Each row was made from one walk, in order. Every step used is in the known rows, and no mark comes twice. Write each row's walk.
Known rows:
M-K: [ 22  25 -22 -44 -24  -9 -17  -9  15  16 -22 -28 -33  26  18  -4   6   5
  -6  21 -46  32  20  35 -25  29   5  -8 -16 -19   7   5 -40   1  27  -9
   0  37  32   5  11   8   4  -3]
W-S-R-E-K: [ 14 -15   0 -22  21  20  -9  -5 -35   6   5  32  20   4  -2 -16 -51   3
 -24  26  -2  13   2 -71   6 -62  16  20 -18  34  38   5  12 -33  -1  17
  31  19 -15   7  -1  23  -6  22]
W-S-R: [ 15 -28  12  16 -30   7 -12   0 -44  11  -1  16  -6   9  14  -5 -15  15
  12  16  19  -5  32  23  27 -15  34  22 -14  11  32   0  20  -7   1   2
   4  -5 -63  -1 -12  34 -19 -17]
D-G: [ 14  51   3  -4 -30 -38 -29 -26 -21  32  -8 -14 -45  -4  10 -14 -11  23
 -13 -26   5  37  24  19  -8  16   6   6 -43 -25  25  13 -11  47  11  -7
 -14  -3 -43   9 -12  -5  -9 -11]
J-H-E-K: [ -3  71   4 -12  22 -44   4 -18 -27  46 -10 -23  -1  11  11 -10 -36 -19
  -6  23 -33  33 -11   0 -22 -12  -2   7  36 -18  38 -21 -24  42 -20  14
  35   9  35 -32 -19  13 -28 -16]
B-M-K: [ 34  26 -20 -74 -23   4 -26   2  35  24 -22 -23 -44  49  -6  -5   8  -1
  -7   2 -60   6  21  30  -4  21  -2   3  -2  -9 -30  -1 -45 -13  15  -1
 -11  42  40  25  10   4  27  -5]
W-S-R-E-K-M: [  4  -8  -8 -14   2  32   2 -29 -29 -19  16  55  19  -3 -28   5 -41 -18
  -7   4  -3  -1   2 -78  24 -78  39   1   6  17  -8  13  19 -60  11  28
  32 -12 -17  20  10  24  15  30]
Z-E: [ 11  48  18  13  -7 -32   1  -6 -15   7 -15   4  -6  -7   4 -34 -16  12
 -19 -19   1   9 -22   7 -28  42   8 -16 -53  -9 -28 -16 -38  28 -20 -14
 -24   3   4 -20  -8   8  19  11]
S-R-E-H: [  2 -26  24  46  12  11   4  -6   5  31   2  -7 -12 -53 -34  23   3 -20
  -6  23  23 -16 -13  -3 -11  -7   2 -11 -17 -20   2  11  24 -21 -32  19
   5  11   3   1 -22  14 -25   4]
P-Z-E-R-S-T: [  8 -53  17  35  32 -38  17  41  55 -45   0  36  26  26  18  18   0   2
  -5 -83  39   8 -24 -67   8  10  24 -15 -11  47 -14  15  53   6 -20 -36
 -37 -37 -11  30   0 -18 -11  -4]
B-M: [ 20  11   6 -27 -21   0 -31 -13   2  34   1 -18 -53  31  -2 -26   3  11
  -2 -10 -39   3  13  31  -4  30  -4  -1 -13  -9 -23 -15 -32  13   3   1
 -22  11  -2   0 -20  -8  19  -2]
T-S-R-E-H-Z-P: [  3 -30  23  55  16  61  14  40   0 -12  -2  -1  22 -53 -39 -23  15 -13
   9  47  56 -29  -6   2  10 -19 -29 -18  48 -27 -13 -15  84 -27 -35  14
  13  11   8 -20 -49 -22 -37   2]
H-E: [-25  35  37  17 -26 -37  14   6 -20  18  -8 -21 -25  23  25 -24   8  14
 -24  11 -22   2  16  41  -3  32  -7   9 -20  -7  23 -35 -39  15  -2  17
  -5  -6  13 -28   7  -1 -11  17]
T-S-R-E-H-Z: [ 22 -30   9  49  12  16  -3  24   7  -8 -12 -15  14 -39 -14  13   3  10
 -19  32  43 -28 -22  -4   9 -37 -25  -7  30 -24  10   6  57   1 -34  23
  35   6   4  16 -31 -33 -68   0]
M-K-E-H-J: [ -2  35 -29 -42  44  18  33  -1  14  31 -25 -40  -7 -11   9  66  31 -19
  -6  24  -9 -21 -18  10 -27  -2 -42  24  11 -62 -22 -16 -53   4 -23  35
  40   3  31  33  13  -7 -18 -21]
M-K-E: [ -8  29 -17 -36   5 -16  17  -4  -4  22 -25   5 -18  13  16  30  17  18
  13   2 -17  -6  15  23 -29  35 -10  12  -3  -9   8  22 -76   1   1  -6
  12  40  41  20  33  14  37   5]
Z-E-R-S-T-W: [ -7 -38  11  28   2 -46  36   3  17 -52   7  15  42 -17  11  -6 -25  11
 -51 -59  18  15 -20 -29  18 -12  27 -16 -11  30  22 -18  13  28  -4 -39
 -43 -32 -39  39  -9  -8  -3 -10]
P-Z-E-R-G-D: [ -9 -13   7  17 -28 -62 -69  21  64 -57  14  29   5  32 -12   0 -34  13
  56 -58   6  20 -56 -38  18  47  26 -20 -51  40 -46  47  43  56 -30 -48
  -7 -22 -27 -27  52 -18 -19 -27]
H-E-Z-P: [-36  -9  48  15  -2  23  21  35  -8   8   5 -25   7  13   5 -38  32 -21
  13  24   3  24  33  64  -6  14 -47   0  13   5   2 -31  34  -2  22  18
 -34 -10   8 -72 -13   0   3  -1]
B-M-K-E-Z: [  8 -12 -15 -75  20  14   0  22  30  24 -20 -13  -3  33  -3  49  30  -1
  13 -15 -25  -8  25  35 -11 -12 -54  21  24  20 -30  38 -36 -15  21  12
  -3  34  46  31  31   4  45 -12]
B-M-K-E-R: [-23  -9 -27 -63  -3  14   7  35  52   4  -9 -15 -16  37 -23  26  18  11
  12 -12 -12 -35  11   5  14  14 -23  36  23   9 -14  14 -38 -30 -11  -9
  19  19  35  46  55  20  56 -13]
E-H: [ 17  13 -10  21   1  -9 -17 -24  11  30   3 -48 -21 -11  -3   0  10 -21
  -2  27 -18   6   5  42 -30  10 -12   5   3 -42   1  -3   5  22   5   3
   4  13  -1  13 -45  -5 -41 -32]
B-M-K-E-H-J: [  7  33 -22 -75  46  29  26   9  33  46 -23 -38 -19   7 -10  65  33 -22
  -6   8 -25 -35 -21   1  -6  -7 -49  37  23 -58 -56 -23 -54  -8 -37  41
  30   7  43  54  14  -5   2 -24]
W-S-R-E-K-M-B: [-11 -10 -57  -1  -1  65 -10  -5  -8 -31  14  47  28  11 -33   6   4  -7
  -2   7  -3 -41  -5 -59  34 -56  59   8  10  31  -7  29   1 -78  33  15
  37   7   0   9  20  34  27  48]
K-M: [  3  19  -5  11 -44  -1  -8 -49 -13   0   5   0 -42   0  -3  -3  22  -8
  18 -14 -26  11  12  28  -8  17  22 -26  -3 -31 -31   3 -24  -6  25  11
 -10 -28 -16  -6 -10  -5  18   8]
K-E-R-G: [-54  -4 -16   2  -4  -8  -3   3   3  -5  25  21   5   7   2   4   4   6
  43  -7  16 -18  -8  -4   4  28 -15  26  -6   4  39  41 -11  17 -11 -23
   8 -13 -47   6  42  -4   0 -15]
P-Z-E-R-S: [ 24 -16   4  17   7 -13 -22  24  51 -39   5  11  27   6  13  -5 -13 -10
  -6 -41  29   3 -31 -70  17   1  12 -14 -21  39 -28 -35  67   1  -5 -38
 -27 -33  20  33  17  -5 -11  -4]
T-S-R-E: [ 14  -9  19  36 -18  14   3   1 -12  -8 -26  38  -5 -19   2 -15  -8  36
  -3  -3   6  -7 -16 -10  -1 -34   5 -32 -15  11  27  23 -10   6 -15  -4
  -8  -2  -9   6 -13   6 -28  28]
Z-E-K-M: [  3  55 -22 -18  -1  -8  -7 -30   4 -15  -9  17   4  -1 -25 -17 -15 -38
 -14 -25 -23  33 -33 -43 -24  -5  16 -30  -5 -15 -65  -5 -42 -12   9   7
  17 -20  16   2   5  10  42  10]
P-Z-E-H: [ 27  16  17  56  20 -34 -13   5  41   6 -20 -29  18 -17 -12  16   8 -36
  18 -23   8  -1 -39 -13 -27  19  -9 -19 -10   6 -66   2  29  19 -16 -15
 -15  11  26   9 -10   0 -28 -14]
J-H-Z: [ 33  20   3   4  -7 -27 -20 -23 -45  41   9 -38 -32 -17  22   2 -15  21
  20  25  13  10   9  38 -18  52   8  -7  24 -39  22 -18  22  56 -30   3
  13  14   2 -59 -45 -29 -25 -27]
P-Z-E: [ 23   9  32  37  -3 -42 -22   3  13   3 -27   1  -1   4  14 -10  -2   1
  17 -39   4  16 -29 -21 -26  46  11 -35 -39  33 -49  -2 -10  23 -10 -23
 -28  -1  16 -17  11  -2   7  15]
Z-E-R: [-16   5   4  15 -22 -12  -3  20  16 -16   0 -19   9  -6 -14 -32 -14  13
 -15 -14  16  -2 -21  -3  -8  33   9   0 -35   6 -13 -17   3  14 -19 -20
  -9 -20 -13 -16  13  13  12  -5]
T-W: [  2  -5  12  25 -49 -34 -22 -46 -28  11  -8 -41 -20 -21  23 -19  -3  12
  -9  13 -39  32   7  50  -8  22   5 -32 -12   4  28 -23 -40  40  44 -18
 -21  -1 -31  -6 -12  -2  -7  -5]
J-H-Z-P: [ 17  18  20  14   3  13  -2  -7 -49  37  16 -23 -22 -33  -2 -35  -3   4
  54  40  28  12  18  45 -19  68   6 -17  45 -43  -5 -38  48  31 -32  -7
 -15  19   4 -91 -63 -24   6 -27]

Write each row's walk:
[ 17 -14  10   4   5 -33  25  -2 -48  -6  10  29   0  46  38 -11  -5  37
   5 -31 -13   7  40  20  -8   0  30  27 -13  15  39  35 -16  24   8  -5
 -16  15 -65   2 -45 -17 -25  -2] | W-S-T
[  2  31 -10 -67   8  -2  11   6  17  34 -24   6 -31  36  -5  28  16  14
  10 -15 -29 -25  13  20 -11  28 -19  18  13  -5 -30  16 -84 -17 -13  -1
   4  45  50  35  33  17  60   5] | B-M-K-E
[-12  -4  -4  23  34 -14   9   3 -14  28  15 -37  -5 -29   2  38  21   7
  -1  33  42 -39   2  33 -12  40 -44  31  37 -42  -1  -4   2  17 -32  22
  43  13  12  -4 -16 -33 -13 -20] | K-E-H-Z
[ 35  53  16  11   7 -44   1  -8 -43  27  -4 -17   1 -37   5 -11 -31  21
   7  -4  41  -4 -28   6 -23  60  13 -10  -4 -30 -27 -26  15  59 -66  -7
  -6  13  19 -61 -32 -22  -1 -13] | J-H-Z-E
[ 25 -15   5  -9  17 -28  16 -18  -6   2   9  38 -24  29  40  -1   0  17
 -29 -35  -8  26  22   5 -13  10  22  -8  -9 -10  41  11 -12  24   0 -12
 -39  -7 -23  21 -49 -34 -17  -2] | R-S-T
[  8 -36  36  36 -33 -12  11 -30 -59 -10   2  19  18 -44   6  -7 -38  30
 -16  12   5 -13  14 -17  32 -43  33  -2 -30  46  42 -19   7  -5  14  -7
 -18  13 -45   3   7  24 -10  28] | T-W-S-R-E
[ -8 -22   5  21 -34  -1 -37 -15 -10  21  -2  24 -25  -4  -2  -5  -4 -10
  34  14   6  27  -1  24  10  33  23 -14 -27  -4  25  37   7   6  -4 -11
  -9  -6 -66 -16  16  15 -22 -18] | S-R-G
[  7  -9  -2   6 -28   2 -27 -12 -43   0  14  44   9  18   9 -12 -26  -2
  36  14  10   0  17   3  35 -17  38  28 -24  12  36  27  38   0   0 -10
  -5   1 -88   5  13  21 -42 -21] | W-S-R-G
[ 22   6   6   9 -43 -30  -9 -42 -59 -13   5 -22  13  -5  36 -31 -27  20
  -8  16 -35   8  29  28  21 -23  21   9 -11  25  36 -26 -12  37  47 -20
 -18  10 -49  12 -17  -1 -29  -7] | T-W-S
[ 10 -48  20  39 -50 -14 -12 -22 -53  -4  -7  -6  11 -25  15  -2 -24  12
   5  19   5   7  32  29  44 -30  33   2   0  29  43 -15  11   7  35 -10
  -6 -10 -83  12  -1  37 -23 -23] | T-W-S-R
[-12 -35 -25 -71  42   0  46  40  60 -14   0  39   2  56  -5  53  14  17
 -19 -58   4 -27  18 -28  24 -11  -1  38  43  13  10  32 -19 -33 -20 -16
  -4  12  27  86  22  -6  42 -11] | B-M-K-E-R-S-T
[ -5  66  34  21  -8 -54  27 -18 -42  45  -8 -22 -20  -3  18  -4 -18   6
  18   6 -14  -6   2  42 -14  22  16   9   7 -27  30 -24 -19  49 -39   2
  -8   2  23 -40 -21  11 -28  -9] | J-H-E
[ -4 -17  36   2  21  49   9   6 -11   4  22   6   0 -23 -13 -43  12  -6
  14  16  -1  22  21  12 -35   5 -32 -28 -23  15 -12  -8  35 -12  26   1
 -52  21  18 -71 -32 -17  20  32] | R-E-Z-P
[  3 -57  40  12  15  65  18  31 -40 -11  23  39  33 -27 -20 -30 -10  -7
  32  19  46  -1  41  -8  16 -48  -9   7 -13  41   4   0  90 -45  11   9
 -38  12 -30 -47 -25  22   6  14] | W-S-R-E-Z-P
[-49  41 -46   3 -14  19  -5   5  22 -12   3 -17  -1  44 -10  -8  36 -23
 -21  13 -43 -15 -11   7  16   5  20   1  31  -5 -18  -1 -51 -40  44  23
  48 -14  39 -10  24  14  24  33] | H-E-K-M-B
[ 12 -17 -22 -22 -11  13 -19  -7  25 -17  27 -11 -11   6  20 -24 -12   1
 -25   3   0   8  11 -13  18  -8   9  10  -9  -5  39 -33  46   3  14 -20
 -10 -34  -9  27 -16  -8 -21 -25] | E-R-S
[-16  14 -54  23 -45  35 -24 -22  10  -9   8  -9 -30  15  -6  -5  61   6
  22 -10 -24 -30   2  47   4  43  46 -20   0 -17 -33  26 -37 -26  44  -7
  -3  -6   1 -10   2   2  29  23] | K-M-B
[  1  35 -17 -27   8   9  -4 -49  -2  -3  12  20 -16  -5 -22 -12 -17 -24
 -21  -4 -45  31 -13 -63 -26 -26   6 -34  -8 -12 -24   4 -36 -29  28  20
  21  -4  33   0  -5 -16  28  47] | R-E-K-M
[-23  41   7 -16   6 -29  -8   6  -5  23  -9 -27  -8  38  20 -28 -16 -12
 -43  31 -40  39  -1  -1 -14   1 -24  14   6  -1  35 -31 -46   7  15  23
  37  -5  21 -17   7   1 -10   4] | H-E-K
[ 17  52   7   4  33   2  14  -3   0  20 -10 -40   2 -33  -2   3   1 -23
 -36   1   6  -5 -54  -5 -27   8 -19  -2 -41 -60 -58 -57 -13  37 -46  28
  -2 -30  -8  -6 -26 -17 -38 -16] | Z-E-H-J
[-28  27  18  26 -20 -37  28   9 -10  22   7 -42   0  -4  -1  -5 -15   9
  19   9   9 -17  -1  28  12  13  10  24  26 -14  43 -27  23  36 -38  -2
  12 -21   6 -36   0  20 -30 -24] | J-H-E-R
[-11  26 -63  -5   4  27 -31  15  22 -27   5 -10  19  18 -20 -10  25  -6
 -27   4   8 -13 -40 -26   6  41  14 -16  22  -7 -68  -7 -18 -31  18  11
  48  -1  35 -29  17 -19  50  29] | H-Z-E-K-M-B
[  1 -50  33  33   4  73   7  35  -5 -19 -14  38  26 -32 -16 -29  17   0
  30   8  31  17   5   9  -5 -58 -32 -44  17  21   8  24  58 -18  14   2
 -40  -3 -10 -31 -32   8 -16  12] | T-S-R-E-Z-P
[-34  46  -2  -9  -9 -14   8 -24  -2  -2   3 -10  -9  31  -1  -7   1 -35
 -22  10 -43  34  -2 -14   2 -19  -2  -5  27 -16 -14 -21 -41 -23  26  37
  38 -34  23  -2  20   2  10  13] | H-E-K-M
[-10 -14   0 -69  27  55  14  39  29  16 -13   2   2  22 -26  13  43 -19
  46   1  -3  -5  39  43 -13   4 -61   8  43  10 -52  18 -13 -39  16   0
 -25  43  49  -3  12  16  75 -12] | B-M-K-E-Z-P
[-10 -22   2   6 -43 -34 -68 -16   6  -4  14  45 -48  13  -5   9 -28  20
  45  -7  -2  41 -11  32  23  44  39 -17 -46 -11  13  56   0  45 -25 -15
   5 -13 -63 -41  17   5 -23 -40] | S-R-G-D
[-21 -11  -8 -36  29  43  26  24  10   6 -11   2  15   0  -2  10  42 -15
  48  19   9  14  40  50 -33  16 -52  -1  30   4 -17  29  -8 -25  30  -2
 -14  34  40 -22  16  17  46  -8] | M-K-E-Z-P
[ 12  14 -10 -14   1   0   0  12  28 -33  19  10  17  -6   2 -32 -27  -1
 -42 -23  23  -5 -23 -43  14  -3  15   1 -36   1  -5 -49  34   7 -20 -31
 -25 -35   8  24   2   4   1  -8] | Z-E-R-S
[ -7   1 -44 -60  17  13  18  13  36 -20   2  12  12  14  17  32   2   7
 -15  -4   8 -21   9 -24  14 -12  -5  33  15  -1  32  -1  -6 -21   0 -24
  16   1  49  62  46  12  20 -13] | M-K-E-R-S
[-16  31 -65 -16   2  43 -17 -31  20 -14  13  11  -6  13 -23 -13  22  -8
 -18   5 -43 -14 -29 -45 -14  -3  30 -23   2   7 -24  23 -47 -46  45   8
  29  19  50  -5   5 -12  45  68] | R-E-K-M-B
[  6   3 -19   6  -6  35  -2 -19   8 -26 -19  49  10 -15 -26   3 -14 -15
  -5 -10 -18  22 -31 -59   3 -87  12 -47  32   0  -9  37 -12 -37  16  18
  30 -22   1  38   0   6  -5  29] | T-S-R-E-K-M
[-17 -31 -50  26 -24  44  -7 -26 -19 -41  10  27  45 -19 -30   6  -5 -10
 -12  10 -15 -34 -13 -52  54 -69  58  -8  24  50   6  14  -5 -68  60   3
  32   7 -16  23  26  36  25  45] | T-W-S-R-E-K-M-B
[-23 -14 -19 -17  22   4  13   5   7 -12  25  16   3  -5  20  12   0  15
  -6 -12  30 -27   3 -24  17  -6  -9  30   7  -4  39 -16   4  -2 -12 -18
   3 -35   5  39  10   1   9 -11] | K-E-R-S
[  0 -12 -22 -42  18  -2  10   8  12  10 -18 -10   6  15  21  49  29   6
  16   1  -5  12  26  40 -30  -2 -51  13  12  11   8  49 -33   3  31   5
   8  29  34  12  33   9  17 -10] | M-K-E-Z
[ 25  13  20  34  35 -10  -7   8  30  13 -24 -40   9 -25   8  29  19 -33
   3 -21   7   2 -63 -35 -21  10 -26 -20 -26 -22 -81 -41  18  31 -30  17
  -6 -35   5   0  -8 -21 -47 -12] | P-Z-E-H-J
[-19  -1  37  10  -6 -23   3  16   2   9   0 -40  -3  27  25  -2  20  -2
 -20  12 -15  24  19  58  -1  -5 -44  10  -7  11  25  -9   5  17  27  26
 -10 -17   5 -36   7 -11 -27  -2] | H-E-Z
[  1  -3 -39 -91  19  25  12  28  56  -8   4  13  -7  35  -7  30   0   1
 -18 -18  -6 -39  11 -32  31 -21 -12  42  26   6  -5 -15  -4 -39  -8 -17
   5   7  53  85  42  11  45 -15] | B-M-K-E-R-S
[ 16  19  19   9  -4 -31 -10  14 -20   4  -2 -17  -5  -7  15 -28 -15  29
 -30   1  27   3 -16   4 -13  68  -6  -5 -30 -15 -28 -40  -4  28 -30   4
   1   2   3 -52  -1 -35  15  11] | H-Z-E
[-32 -26  19  11  27  39  18  14 -23  11   7  11   9 -19   2  -6  37  -4
  48   5  30   9  31  51 -29  21 -56  -5  24   2  -6  15   0   0  17  -2
 -30   2  -7 -48 -17   5  39  -9] | K-E-Z-P
[-42 -50  33  40 -16 -54  53  14  11 -44  12  -9  22  20  30   3   0  12
 -58 -24  -7   8  15   3  46 -18  11   8  20  27  71 -35  11  15  14 -13
 -21 -45 -32  30   5 -20 -30  -2] | H-E-R-S-T-W
[ -3  32 -26 -19  30  -8  26  -5  24  25 -21 -27   1  -7  -7  53  25 -20
  10  19 -11 -23   9  38 -37  12 -24  28  24 -37  -8  30 -44  -7  -7  -1
  31  45  50  45   9  12  -1 -19] | M-K-E-H
[ -1 -27  -8  10 -18  12   8 -51 -43 -33   7  33  37 -41 -23  12 -44 -22
 -13   7 -19  11   1 -69  40 -95  38 -18  16  38   8  -6   6 -49  42  17
  23 -13 -35  32  21  29  14  32] | T-W-S-R-E-K-M
[ -9 -10   5  33 -14 -28 -34  23  51 -32  -1  12  32  18  -7 -14  -9 -19
  43 -38  14   9 -44 -51   5  34   6 -12 -33  46 -34  25  52  16  -9 -43
 -19 -18 -29  -5  49  -7 -19  -5] | P-Z-E-R-G
[-30 -51  -4   4  40 -15  50  15   9 -21  21  47   5  17  26  31  14  30
  -9 -49  38 -18  10 -19   7   4   1  27  18   8  55  29  -7   9 -21 -19
  -4 -30 -27  40  -8 -16   8 -11] | K-E-R-S-T
[ 17   1  14  13  23  -7  -2  -4   3  18  20 -45 -12 -31 -11   1  -3   6
 -37  41   8 -18  -6  -7 -22  24 -29   8  -9 -34  -2 -22  33   4 -24  27
  18  31  37 -24 -33 -60 -29  19] | R-E-H-Z
[ 22 -49  18  30  -2  30  -9  19   1 -17 -23  21  14 -20   3   4   3  20
   3  -9  12  13  -8   5  -1 -74 -25 -28  -1  28  28  42  33   9  17  10
 -13 -11 -13   5 -11  -5 -44  11] | T-S-R-E-Z
[ 24 -41  18  24  21  14   5  19 -28   1  26 -13  20 -34 -17  19 -24   6
 -23  48  53 -46  11 -21  32 -28   2  40   5  -5  13 -16  91 -23 -38  33
  32  21 -15  -1 -19 -15 -45   4] | W-S-R-E-H-Z
[ -4 -78  51  36  -8  50  16   6 -48 -24  17  20  54 -56 -15 -27 -15  -8
  19  27  28   8  34   5  32 -65  -4 -16   3  61  17 -17  77 -30  41  -2
 -49   6 -50 -35 -11  25   0   8] | T-W-S-R-E-Z-P
